Each row comes from the steps of one walk. Every step used is in the known rows, and no mark comes twice. Write the walk behind each row, first mark first.
Known rows
H/V/K/E: [-0.01 -0.18  0.05  0.04 -0.18 -0.11 -0.04  0.22 -0.30  0.07  0.16  0.09
  0.09 -0.20 -0.03 -0.09 -0.03 -0.28  0.11 -0.08 -0.03 -0.46  0.04]
J/Y/A/R: [-0.02  0.12  0.00  0.05  0.29  0.14  0.14 -0.34 -0.20  0.01  0.37  0.42
 -0.20 -0.18 -0.06  0.04 -0.20  0.16  0.16 -0.09 -0.11 -0.05  0.01]
A/Y: [-0.19 -0.09 -0.17 -0.09  0.02 -0.08 -0.06  0.05  0.07  0.05  0.13  0.17
 -0.09 -0.26 -0.07 -0.17  0.15  0.09  0.13 -0.20  0.11 -0.18  0.09]
S/Y: [-0.03 -0.06 -0.16  0.17 -0.04 -0.16 -0.05  0.23  0.02 -0.09 -0.19  0.08
 -0.10 -0.12 -0.09 -0.18 -0.11 -0.03  0.26 -0.06  0.10 -0.09  0.20]
J/Y: [-0.10  0.04 -0.08 -0.14  0.03  0.09  0.20 -0.10 -0.18 -0.01  0.30  0.15
 -0.09 -0.30 -0.06 -0.01  0.00  0.04 -0.04  0.01 -0.01 -0.11  0.04]
K/E/H: [-0.08  0.13 -0.05 -0.09  0.01 -0.19 -0.06  0.19 -0.31  0.12  0.09  0.11
 -0.40 -0.29 -0.17 -0.02 -0.14  0.09  0.41 -0.10  0.10 -0.57  0.11]
R/A/Y: [-0.20 -0.03 -0.15 -0.06  0.15 -0.15 -0.08  0.12  0.22  0.09  0.02  0.16
  0.07 -0.49  0.07 -0.10  0.19  0.11  0.23 -0.14  0.15 -0.16  0.25]
H/E/K: [-0.26  0.00 -0.02 -0.03 -0.03  0.03  0.00  0.20  0.09  0.17 -0.03 -0.01
 -0.17 -0.18  0.00  0.22  0.02  0.06  0.12 -0.23 -0.15 -0.30 -0.04]
J/Y/A: [-0.08  0.14  0.02 -0.12  0.04  0.10  0.21 -0.16 -0.27 -0.13  0.37  0.38
 -0.17 -0.18 -0.04 -0.03 -0.16  0.02  0.08 -0.10 -0.09 -0.02 -0.10]
A/K/E/H/V: [ 0.09  0.02 -0.05 -0.21 -0.04 -0.21 -0.10  0.12 -0.31  0.05  0.11  0.17
 -0.29 -0.25 -0.32 -0.21  0.09  0.01  0.34 -0.01  0.04 -0.48  0.00]
H/E: [-0.12  0.05  0.05  0.01 -0.21 -0.01  0.01  0.20  0.11  0.03 -0.07  0.13
 -0.13 -0.16 -0.19  0.07 -0.01 -0.03  0.12 -0.16 -0.10 -0.19 -0.05]
V/K/E/H: [-0.14 -0.16 -0.05 -0.03  0.01 -0.15  0.09  0.23 -0.27  0.17  0.22  0.07
 -0.21 -0.37 -0.05  0.01  0.06 -0.10  0.25 -0.13 -0.01 -0.67  0.09]
Y/A/K/V/H/E: [ 0.05 -0.02  0.09 -0.17 -0.10 -0.24  0.12  0.08 -0.21 -0.05  0.16  0.36
 -0.26 -0.05 -0.46 -0.10 -0.05 -0.02  0.38 -0.19 -0.12 -0.14 -0.23]
V/H/E: [-0.06  0.06  0.00 -0.14 -0.24 -0.14  0.05  0.10  0.01  0.01 -0.12  0.02
 -0.18 -0.08 -0.47  0.03  0.16  0.01  0.07 -0.21 -0.02 -0.25 -0.20]
V/H/E/K/A: [-0.01  0.02  0.06 -0.17 -0.19 -0.13  0.10  0.05 -0.08  0.05 -0.14 -0.09
 -0.19 -0.18 -0.37  0.13  0.19 -0.04  0.15 -0.20 -0.12 -0.35 -0.10]
S/Y/A: [-0.02  0.03 -0.07  0.19 -0.02 -0.15 -0.05  0.17 -0.07 -0.21 -0.13  0.30
 -0.17  0.01 -0.07 -0.19 -0.26 -0.05  0.40 -0.18  0.02  0.01  0.07]
R/A: [-0.06  0.00 -0.07  0.04  0.14 -0.11 -0.06  0.13  0.09 -0.01 -0.05  0.08
  0.03 -0.35  0.03  0.01 -0.01 -0.02  0.23 -0.01  0.07 -0.06  0.22]
E/K/V/H: [-0.14 -0.18 -0.10 -0.16  0.20 -0.30  0.02  0.12 -0.30  0.22  0.12 -0.15
 -0.24 -0.18 -0.12  0.09 -0.07  0.15  0.25 -0.15  0.11 -0.36  0.07]
J/Y/A/K/V/H/E: [-0.01  0.09  0.06 -0.34 -0.09 -0.08  0.35 -0.07 -0.28  0.00  0.37  0.37
 -0.23 -0.25 -0.41 -0.04  0.03  0.07  0.19 -0.12 -0.13 -0.18 -0.23]
J/Y/A/K/V: [ 0.01 -0.01  0.00 -0.22  0.10 -0.02  0.28 -0.10 -0.36 -0.06  0.51  0.44
 -0.18 -0.26 -0.13 -0.11 -0.13  0.03  0.23  0.00 -0.09 -0.04 -0.05]
Y/A/K: [ 0.07 -0.03 -0.03 -0.05  0.08 -0.01  0.02 -0.07 -0.16 -0.21  0.23  0.41
 -0.21  0.02 -0.21 -0.18 -0.05 -0.12  0.26 -0.10 -0.18  0.10 -0.17]
R/A/K/E/H: [-0.01  0.08 -0.12 -0.13  0.20 -0.19 -0.01  0.17 -0.07  0.10  0.07  0.16
 -0.20 -0.51 -0.14 -0.07  0.12  0.03  0.46  0.04  0.05 -0.40  0.20]
K/E/H/V: [-0.02  0.13  0.03 -0.13 -0.11 -0.25 -0.17  0.20 -0.37  0.09  0.00  0.12
 -0.30 -0.26 -0.20 -0.11 -0.12  0.08  0.38 -0.11  0.16 -0.61  0.09]
E/H/V/K/A/Y/J: [-0.11 -0.40  0.13 -0.25 -0.14 -0.30  0.05  0.13 -0.11  0.05  0.11  0.12
 -0.07 -0.52 -0.15 -0.42  0.38  0.05  0.27 -0.35  0.16 -0.51  0.04]

Write each row's walk
[ 0.03 -0.11  0.00 -0.02  0.06 -0.03  0.02  0.00 -0.20 -0.02  0.05 -0.02
 -0.13 -0.22  0.00  0.08 -0.04 -0.10  0.23 -0.05 -0.11 -0.20  0.15]  E/K/A
[ 0.10  0.09 -0.04 -0.01 -0.08 -0.29 -0.11  0.22 -0.27 -0.12 -0.10  0.37
 -0.31 -0.11 -0.25 -0.35 -0.13  0.00  0.57 -0.16  0.06 -0.36  0.04]  S/Y/A/K/E/H/V
[-0.04 -0.05  0.07 -0.14 -0.18 -0.34  0.06  0.24 -0.15  0.15 -0.03  0.04
 -0.19 -0.20 -0.42  0.04 -0.06  0.08  0.27 -0.15  0.08 -0.36 -0.02]  K/V/H/E
[ 0.14 -0.25  0.11 -0.12 -0.18 -0.31 -0.01  0.07 -0.24 -0.03 -0.09  0.05
 -0.05 -0.31 -0.19 -0.19  0.21 -0.08  0.16 -0.15  0.02 -0.53  0.12]  E/H/V/K/A
[ 0.04  0.22  0.03 -0.33 -0.02 -0.04  0.14 -0.10 -0.48 -0.05  0.39  0.44
 -0.29 -0.29 -0.21 -0.18 -0.02  0.07  0.27 -0.09 -0.05 -0.38 -0.13]  J/Y/A/K/E/H/V
[ 0.04  0.11 -0.01 -0.14  0.08 -0.12  0.01  0.03 -0.35 -0.08  0.26  0.43
 -0.44 -0.13 -0.25 -0.15 -0.12 -0.01  0.48 -0.14 -0.10 -0.30 -0.11]  Y/A/K/E/H
[ 0.11 -0.22 -0.11 -0.22  0.06 -0.31  0.09  0.05 -0.25  0.04  0.19  0.07
 -0.19 -0.16 -0.47 -0.18  0.10  0.01  0.26  0.02  0.07 -0.17 -0.02]  A/K/V/H
[ 0.00 -0.30  0.03  0.03 -0.14 -0.13 -0.04  0.12 -0.13 -0.02  0.07  0.05
  0.16 -0.14 -0.03 -0.15  0.11 -0.22 -0.04 -0.13 -0.03 -0.26  0.00]  H/V/K
[ 0.02 -0.14 -0.03 -0.13 -0.01 -0.39  0.03  0.11 -0.30  0.09  0.08  0.00
 -0.19 -0.15 -0.36 -0.07 -0.11  0.07  0.27 -0.08  0.18 -0.26  0.05]  K/V/H
[ 0.01 -0.01 -0.01 -0.17 -0.07 -0.30 -0.18  0.06 -0.18 -0.01 -0.14  0.05
 -0.23 -0.19 -0.21 -0.20  0.07  0.18  0.18 -0.18  0.16 -0.41  0.05]  E/H/V
[ 0.05 -0.14 -0.03 -0.22 -0.11 -0.28  0.13  0.14 -0.11  0.10  0.09  0.10
 -0.19 -0.19 -0.52 -0.08  0.14  0.02  0.26 -0.05 -0.02 -0.25 -0.09]  A/K/V/H/E
[ 0.07 -0.04 -0.12  0.11  0.02 -0.13  0.01  0.11 -0.04 -0.23 -0.03  0.36
 -0.18  0.00 -0.18 -0.29 -0.10 -0.10  0.39 -0.10 -0.05  0.07  0.01]  S/Y/A/K
[-0.23 -0.29  0.02 -0.16  0.12 -0.03  0.07  0.05 -0.05  0.08  0.25  0.04
 -0.15 -0.43  0.06 -0.15  0.16  0.03  0.35 -0.27  0.03 -0.18  0.08]  E/K/A/Y/J
[-0.11  0.00 -0.01 -0.25 -0.18 -0.14  0.09  0.05  0.03  0.12 -0.09 -0.03
 -0.17 -0.29 -0.34  0.06  0.33  0.04  0.16 -0.32 -0.05 -0.43 -0.06]  V/H/E/K/A/Y
[ 0.24 -0.09  0.07  0.20  0.11 -0.05 -0.03 -0.20 -0.09 -0.01  0.01  0.20
 -0.10 -0.21 -0.24  0.01 -0.10 -0.06  0.33  0.07 -0.10 -0.12  0.27]  K/A/R
[ 0.05  0.01 -0.02 -0.32  0.08 -0.12  0.32 -0.17 -0.42 -0.05  0.47  0.35
 -0.22 -0.21 -0.35 -0.13 -0.01  0.06  0.19 -0.04 -0.03 -0.10 -0.15]  J/Y/A/K/V/H
[-0.01 -0.37  0.00 -0.02 -0.12 -0.08  0.16  0.06 -0.04 -0.01  0.18  0.16
  0.12 -0.41 -0.05 -0.15  0.30 -0.27  0.09 -0.13 -0.09 -0.31  0.17]  V/K/A/Y
[-0.14 -0.51  0.09 -0.06 -0.09 -0.06  0.23  0.12 -0.02  0.00  0.33  0.17
  0.08 -0.48 -0.04 -0.28  0.31 -0.23  0.22 -0.23 -0.02 -0.21  0.05]  V/K/A/Y/J
[ 0.03  0.02  0.03  0.23  0.28 -0.02 -0.11 -0.22 -0.10 -0.03  0.15  0.40
 -0.24  0.03 -0.11  0.01 -0.28  0.08  0.35 -0.15 -0.11 -0.02  0.01]  Y/A/R
[ 0.11  0.11  0.05 -0.18 -0.03 -0.19 -0.10  0.04 -0.40 -0.11  0.18  0.42
 -0.35 -0.09 -0.28 -0.24 -0.10 -0.03  0.46 -0.15 -0.05 -0.34 -0.12]  Y/A/K/E/H/V
[ 0.01  0.03 -0.10 -0.04  0.15 -0.06 -0.01  0.16 -0.05  0.06  0.16  0.18
 -0.04 -0.42 -0.10 -0.04  0.04 -0.13  0.39  0.12 -0.01 -0.19  0.18]  R/A/K/E
[-0.03 -0.24 -0.01 -0.12 -0.06 -0.29 -0.07  0.12 -0.16  0.06 -0.04  0.02
 -0.09 -0.25 -0.11 -0.18  0.20  0.04  0.07 -0.22  0.08 -0.53  0.04]  E/H/V/K
[ 0.11 -0.34  0.08  0.07 -0.14 -0.07  0.19  0.06 -0.15 -0.09  0.14  0.09
  0.08 -0.28 -0.09 -0.05  0.12 -0.37  0.09 -0.01 -0.17 -0.23  0.13]  V/K/A
